What can hang from each mark:
j_180: j_147 j_409
j_770: j_409
j_22: j_42 j_180 j_770
j_409: j_22 j_42 j_147 j_770
j_42: j_22 j_770

Every row comes from one small tree of marks. The marks that hang from a mark follow it in brackets, in the order of their numbers. Every link used is in the known rows. Which tree was each row made from?
Known rows:
j_42[j_22]: 10.0	-9.0	3.7	-3.5	19.1	-21.0	-9.6	-9.5	1.2	8.0	-12.3	6.7	33.3	7.7	19.7	20.7	-10.5	14.7
j_42[j_22[j_180[j_409]] j_770]: 4.1	-10.0	-6.5	-1.4	23.3	-18.8	-8.9	-14.6	-25.2	4.9	-8.1	6.4	23.5	8.6	22.7	39.8	-12.7	15.1
j_180[j_147 j_409]: 4.1	-7.7	-9.4	5.6	8.8	-27.1	9.4	-19.6	-15.0	12.8	-4.3	13.4	15.1	13.2	23.5	11.5	-6.7	9.0
j_770[j_409[j_22[j_180] j_42 j_147]]: 7.7	1.7	13.5	10.9	8.4	-15.3	3.2	-16.3	-0.4	9.1	-9.7	3.2	-7.2	12.9	3.5	4.3	-26.2	10.3
j_180[j_147 j_409[j_22 j_42 j_770]]: 3.6	-5.1	2.1	18.5	3.5	-24.1	21.2	-25.1	-22.5	12.3	-11.3	8.1	-2.0	13.7	15.7	13.8	-26.3	4.6
j_770[j_409[j_22[j_180] j_42]]: 5.6	-2.2	11.3	8.5	8.7	-15.0	1.3	-17.4	2.1	7.4	-2.9	5.3	0.4	12.9	6.1	5.8	-14.6	10.4
j_770[j_409]: 10.3	-5.3	6.9	1.1	6.9	-18.9	-2.6	-10.1	8.5	6.7	2.5	11.3	12.0	10.7	13.3	0.9	-3.3	9.5
j_180[j_409]: 1.4	-9.4	-6.3	4.5	5.8	-16.7	3.3	-12.8	-8.3	10.1	3.0	14.6	12.5	16.6	18.8	17.0	-5.3	9.1
j_22[j_180]: 0.9	-8.8	-4.5	0.0	18.0	-12.4	-6.4	-14.4	-7.0	4.3	10.7	7.7	15.9	12.4	17.4	19.1	7.9	10.0
j_22[j_42]: -0.6	-5.0	1.7	2.1	10.3	-15.8	-9.6	-16.6	-3.7	6.7	14.3	3.0	22.7	8.2	19.2	17.0	7.4	11.0
j_180[j_147 j_409[j_22]]: 6.6	-6.2	-6.4	6.8	8.5	-24.0	9.0	-23.5	-15.7	14.2	-7.6	9.6	10.1	13.3	21.9	12.0	-17.2	8.1
j_22[j_770]: 1.3	-4.4	1.6	6.3	13.7	-15.2	-2.7	-10.4	-3.4	3.4	4.0	5.9	14.8	12.8	18.9	8.2	-2.9	5.6
j_409[j_42]: 0.7	-6.2	10.3	12.6	11.0	-17.0	1.5	-8.9	1.4	11.2	-3.7	4.6	8.1	12.5	12.6	12.4	-15.7	10.8
j_180[j_147 j_409[j_42]]: 0.2	-6.1	-4.4	12.8	8.2	-28.0	14.1	-19.8	-16.2	14.3	-9.7	11.0	8.9	14.4	18.8	12.2	-13.6	10.2
j_409[j_770]: 8.0	-9.4	8.0	8.8	5.9	-14.7	5.4	-10.5	-5.6	4.0	6.5	8.9	8.5	9.6	17.4	12.7	-8.3	2.2
j_22[j_42[j_770[j_409]] j_180]: -4.1	-3.9	-4.4	1.1	16.0	-13.8	-11.2	-22.6	-20.3	0.6	20.3	2.0	14.6	7.7	17.6	27.2	13.6	12.1
j_409[j_22[j_180 j_770] j_42 j_147]: -0.8	4.3	11.6	19.0	15.1	-10.0	4.7	-18.7	-14.0	8.6	-13.6	-5.0	-12.2	15.3	4.9	14.0	-36.3	7.6

Which tree is each row?
4.4	0.6	17.5	22.7	8.0	-9.4	13.8	-19.4	-18.0	7.3	-11.1	-2.6	-18.8	12.7	3.3	17.9	-41.0	3.4 => j_409[j_22[j_180] j_42 j_147 j_770]
1.2	-4.3	1.3	12.6	9.9	-20.2	6.5	-12.0	-19.3	12.6	-17.3	8.1	3.5	14.9	13.9	26.1	-32.3	12.9 => j_180[j_409[j_42[j_22 j_770] j_147]]
6.1	-4.0	9.6	4.6	11.8	-21.2	-0.3	-12.8	3.3	6.1	-8.7	8.6	13.5	11.2	8.1	9.0	-8.1	13.8 => j_770[j_409[j_42[j_22[j_180]]]]
0.8	-3.9	1.1	2.3	14.3	-8.9	-9.6	-24.1	-9.5	6.3	11.3	-1.0	13.1	10.5	15.6	21.4	-2.3	9.8 => j_409[j_22[j_42 j_180]]
-2.9	-4.2	1.3	14.8	5.5	-14.0	9.0	-18.1	-13.4	10.4	-5.7	7.8	0.4	19.0	12.1	16.7	-21.8	7.8 => j_180[j_409[j_22[j_770] j_42]]
8.0	-0.2	11.9	7.1	11.5	-21.4	1.7	-11.7	1.1	7.8	-15.4	6.4	6.2	11.0	5.5	7.5	-19.8	13.8 => j_770[j_409[j_42[j_22[j_180]] j_147]]
7.4	-1.5	4.4	1.5	9.5	-17.8	-3.6	-23.2	-2.1	5.7	4.9	4.7	10.3	9.3	12.3	6.2	-1.6	10.1 => j_770[j_409[j_22[j_42 j_180[j_147]]]]
11.0	-5.3	7.7	5.4	11.1	-15.6	-6.5	-11.5	-7.8	8.0	0.5	4.2	3.0	7.6	18.8	15.1	-23.1	8.5 => j_42[j_770[j_409[j_22]]]
-5.9	-5.5	-6.3	1.8	18.4	-12.2	-12.6	-21.9	-23.2	1.8	21.0	0.2	17.0	7.7	20.5	32.3	12.6	11.7 => j_22[j_42[j_770] j_180]
6.8	1.6	17.8	20.0	12.0	-12.6	1.6	-12.6	-12.6	15.4	-18.3	-5.9	-14.9	10.5	9.9	18.4	-55.6	9.3 => j_409[j_22 j_42[j_770] j_147]
-3.1	-2.0	-3.3	2.3	15.8	-13.9	-10.3	-22.2	-21.4	1.5	16.8	1.0	10.7	7.7	16.4	26.4	7.9	12.0 => j_22[j_42[j_770[j_409[j_147]]] j_180]
-3.4	-1.1	8.5	15.5	15.7	-9.7	2.0	-20.1	-10.9	6.1	-3.8	-2.1	-1.2	15.3	8.5	16.3	-19.6	7.7 => j_409[j_22[j_180 j_770] j_42]
6.7	-1.6	10.2	8.8	9.7	-18.6	3.3	-19.5	-0.1	8.3	-5.6	4.9	1.1	11.8	7.7	4.3	-14.9	10.3 => j_770[j_409[j_22[j_180[j_147]] j_42]]
2.2	-2.3	-1.7	9.0	5.2	-13.6	1.8	-19.6	-19.3	12.0	-2.2	5.3	0.4	14.6	16.1	22.3	-25.5	9.0 => j_180[j_409[j_22[j_42[j_770]] j_147]]
12.3	-2.6	9.1	7.1	10.9	-15.7	-5.1	-10.8	-9.2	9.1	-4.2	2.8	-2.5	7.6	17.0	13.9	-31.2	8.5 => j_42[j_770[j_409[j_22 j_147]]]
-4.4	-1.3	0.3	8.0	15.5	-14.7	1.5	-17.5	-9.8	-1.8	5.8	6.5	6.4	15.2	9.4	9.2	6.9	7.8 => j_22[j_180 j_770[j_409[j_42]]]
-8.9	-6.5	-10.2	4.3	9.0	-12.4	0.8	-26.6	-25.3	0.4	21.5	8.0	14.8	13.5	15.8	29.5	19.5	8.7 => j_22[j_42 j_180[j_409[j_770]]]
0.4	-0.9	13.8	17.4	11.4	-12.1	2.7	-15.9	-4.1	9.5	-8.5	-2.0	-0.4	14.2	9.9	11.0	-29.0	7.2 => j_409[j_22[j_770] j_42]
-3.4	-6.1	-3.6	11.3	10.0	-13.3	9.7	-17.9	-21.1	4.9	2.6	9.9	-0.7	16.7	11.0	23.3	-6.6	7.5 => j_22[j_180[j_409[j_42 j_147 j_770]]]
4.4	-6.2	-0.7	11.4	1.4	-16.2	12.9	-13.2	-16.5	8.2	-2.1	13.4	-0.7	15.7	14.9	16.6	-19.0	4.4 => j_180[j_409[j_147 j_770]]
2.9	-7.0	10.8	14.2	13.9	-21.6	10.7	-16.7	-15.0	4.1	-11.8	4.4	11.6	8.8	11.4	22.6	-15.8	8.5 => j_409[j_42[j_22[j_180[j_147]]] j_770]
